Known rows, with every way that one mark hangs from another
k95(k778): [ 5.0  2.4  9.3 -0.6  2.0  6.6 -8.4 -8.1 -3.6 -2.4 -4.9  1.6  1.1  4.3
  3.1  6.5  4.4  5.1]
k704(k733 k909): [ -3.8   3.9   8.0  10.1   3.4  -7.6  -1.2   0.9   2.9 -10.4 -10.4  -0.2
   1.3 -11.6 -23.5  -2.1  12.6 -11.0]
k704(k398): [ -5.3   6.0   0.1   1.9   0.2  -2.8  -0.2   0.2   6.4 -18.5 -10.4   7.9
   1.1  -3.1  -2.7  -5.7   2.0  -4.1]
k288(k89(k398 k733(k704))): [ -1.5  -3.7 -11.4  -2.7  -8.3   5.1  -0.6  -7.5  13.3 -32.1 -11.9   3.0
  -1.5  -4.8  -6.5  43.0 -12.5  -9.7]
k288(k89(k398 k733)): [ -0.7  -6.9 -11.3  -4.4   5.7   2.6   3.9   0.7  13.3 -22.2 -10.5   3.7
   3.9  -3.1  -5.2  30.5  -8.9  -5.6]
k716(k778(k95)): [  1.6   6.1  -4.9  -0.9  -3.7   4.4 -12.5 -14.6  -7.4  -8.5  -1.9  23.1
  -1.9   9.9  25.0  20.9  -4.6  -6.3]
k89(k398 k733): [ -8.6  -9.6 -19.8  -8.7   1.5  -1.8  -0.2  -5.0  10.0 -14.9   2.3   3.6
   2.5   0.7  -1.7  16.4  -6.2  -4.1]
k733(k704): [ -0.1   3.3  -0.6   1.6 -13.4   2.6  -5.0  -7.5   0.2  -9.3  -1.9  -1.0
  -4.7  -2.0  -1.2  12.8  -2.3  -4.7]
k733(k704(k398 k909(k89)) k778(k95)): [ -6.2  21.4   0.4  13.8 -26.0  16.8 -10.7 -19.2   5.0 -37.0 -16.8  29.5
   2.9   3.5 -37.8  31.5  -0.3 -21.8]
k704(k398 k733): [ -3.2   5.7   5.5   5.1   0.7  -8.3   4.0  -1.4   8.4 -24.9 -19.6   0.1
  -3.2 -20.0  -5.0  -5.5   8.8 -10.5]
k288(k89(k733(k704 k778))): [ -5.2   7.9  -5.7   2.7 -20.1  12.6  -8.6 -13.6   4.9 -29.1   5.0   5.9
  -4.7  -8.7 -20.4  51.0 -16.2 -15.1]
k89(k288 k398 k733): [-18.4  -4.2 -18.3 -12.8  -8.4 -11.2   0.1  -1.9  11.7 -16.7   5.5  17.8
  -2.5  -8.9  -2.9  18.2  -3.7  -8.9]
k288(k89(k398 k733(k704(k909) k778(k95)))): [-10.7   5.1  -5.7   2.0 -16.8   9.6 -16.8 -22.1  14.7 -45.7  -0.8  30.4
  -1.6   7.4 -27.1  65.2 -15.9 -23.5]
k89(k288 k398 k733(k704 k778(k95))): [-23.3   2.9 -16.1 -13.2 -34.5  -1.7 -15.7 -27.0  12.4 -36.5  16.4  37.2
 -13.5  -3.6  -3.0  57.1 -15.7 -23.8]
k89(k288 k398 k733(k778)): [-26.1   2.6 -18.9 -10.9 -17.6  -5.7  -6.0  -8.1   7.8 -22.4  18.1  23.1
  -3.4  -7.8 -10.4  36.5 -11.6 -15.1]
k909(k89 k704): [  8.9   0.8  -8.9  -1.8 -12.5  13.1   9.4   6.1  -8.5   1.0 -11.3  -5.5
   8.8  -8.0 -12.4   0.2  21.3   1.8]
k704(k398 k733(k778(k95)) k909(k89(k288))): [-14.9  23.2   7.5  10.8 -22.9   0.2  -0.6  -9.5   8.9 -36.5 -20.9  37.2
  -1.7 -21.2 -38.9  20.5  12.4 -28.7]
k909(k89): [  8.2   3.8  -5.1   4.9  -3.1  12.4   9.8   3.2  -2.8   3.9 -15.5  -4.8
   6.8  -5.0 -13.0   2.8   4.3   1.0]
k733(k704(k398 k909) k778): [-17.5  20.4   2.2  13.1 -19.2   3.7 -16.4 -10.7   4.0 -36.7  -1.3  18.6
   0.8   2.9 -33.8  22.6  -3.8 -19.1]

Rows
[-33.4  20.4  -9.1   4.2 -30.7  -5.3 -17.2 -14.0  10.3 -45.2  10.6  34.5
  -5.0 -11.9 -41.2  30.2  -3.2 -26.9]
k89(k288 k733(k704(k398 k909) k778))
[  7.8  -3.4 -10.4  -3.1  -9.1   5.4  14.9   5.6  -1.2 -14.1 -25.5 -11.6
   8.2 -19.4  -9.6  11.5  24.9  -6.2]
k909(k89(k398) k704(k733))
[  0.4   3.7  -9.0   8.4   3.0   7.9   6.4   6.4   3.7  -8.0 -22.5   4.1
  14.6   6.9 -29.9  10.3   6.2  -3.8]
k704(k909(k89(k398)))
[ -7.0  11.1  -2.5   0.9 -23.9  12.0 -13.2 -24.7  14.9 -51.8  -4.4  29.3
  -8.4  -6.8 -13.2  51.9 -16.2 -23.0]
k288(k89(k733(k704(k398) k778(k95))))
[-10.8   5.2 -18.5 -13.2 -36.5  11.7  -1.9 -14.1  -1.4 -17.0  12.5  31.1
  -2.1 -15.6 -19.5  32.6  12.9 -16.5]
k909(k89(k288 k733(k778(k95))) k704)
[-22.8  10.1 -12.4  -5.3 -34.3  -1.0 -12.6 -16.6   3.0 -23.4  22.0  20.4
 -11.5 -14.5 -17.9  38.9 -10.9 -18.6]
k89(k288 k733(k704 k778))
[ -7.9  13.5  -0.1   8.3 -10.3   1.0   5.5   8.2   0.0  -1.1 -14.4  16.3
   6.9  -8.2 -35.3   1.8  13.2  -7.3]
k704(k909(k89(k288)))
[-20.5   4.8 -17.5   1.8 -17.1   4.0 -16.8 -17.3   7.5 -33.5  11.7  14.9
   1.7   6.2 -32.6  44.6 -11.6 -18.8]
k89(k398 k733(k704(k909) k778))
[-10.6  19.3   5.0  13.7 -10.2  -7.2   9.8   7.5   8.6 -26.9 -33.0  15.6
   3.9 -27.4 -40.1  -4.1  21.6 -18.8]
k704(k398 k733 k909(k89(k288)))
[  3.7  -4.1 -21.6  -7.1 -13.8  13.8   8.0  -0.8  -3.4  -4.6  -3.0  -3.3
   8.7 -12.7 -20.0   5.4  18.6  -1.4]
k909(k89(k733) k704)
[-23.0   6.9 -12.7  -7.5 -21.2  -3.3  -7.0  -9.3   2.8 -14.1  23.6  21.2
  -6.9 -12.9 -16.9  25.6  -7.6 -14.2]
k89(k288 k733(k778))
[ -8.2   0.3 -12.5  -3.0  -3.7   8.6  -2.4  -5.3   9.2 -28.1   1.7   9.3
   3.3  -2.2 -14.5  47.7 -16.9 -11.5]
k288(k89(k398 k733(k778)))
[ -9.9  14.1  -5.4   4.5 -19.6   9.7  -8.4 -13.4  11.3 -48.0  -5.1  13.6
  -3.9 -12.1 -23.4  44.5 -15.2 -19.2]
k288(k89(k733(k704(k398) k778)))
[-12.0  22.6  -0.4  12.6 -23.2   0.8   1.0   1.6   6.9 -29.1 -26.1  22.3
   2.6 -12.6 -39.1   8.9  11.6 -16.5]
k733(k704(k398 k909(k89(k288))))
[-20.2   8.1 -17.7  -2.6 -21.6   6.7  -5.5 -13.6  10.1 -25.5   1.1  41.2
   3.8  -1.3 -36.2  42.8  -2.5 -22.1]
k704(k909(k89(k288 k398 k733(k778(k95)))))
[-19.7  29.4  -0.9  14.3 -32.3   6.1  -6.2  -4.8   3.0 -34.6 -13.5  27.5
   1.6 -11.4 -46.9  26.5   3.5 -22.7]
k733(k704(k398 k909(k89(k288))) k778)
[-23.4  -0.2 -16.5 -15.3 -21.8  -3.6 -10.2 -19.0  11.9 -26.4  18.1  38.3
  -8.4  -2.4  -2.1  43.4 -12.3 -18.9]
k89(k288 k398 k733(k778(k95)))
[  2.3  11.0  -0.9   0.8 -25.1  12.3   3.4 -12.3   0.0 -34.1 -17.9  15.3
   0.5 -20.7 -16.4  18.9  20.8 -19.4]
k909(k89 k704(k398 k733(k778(k95))))
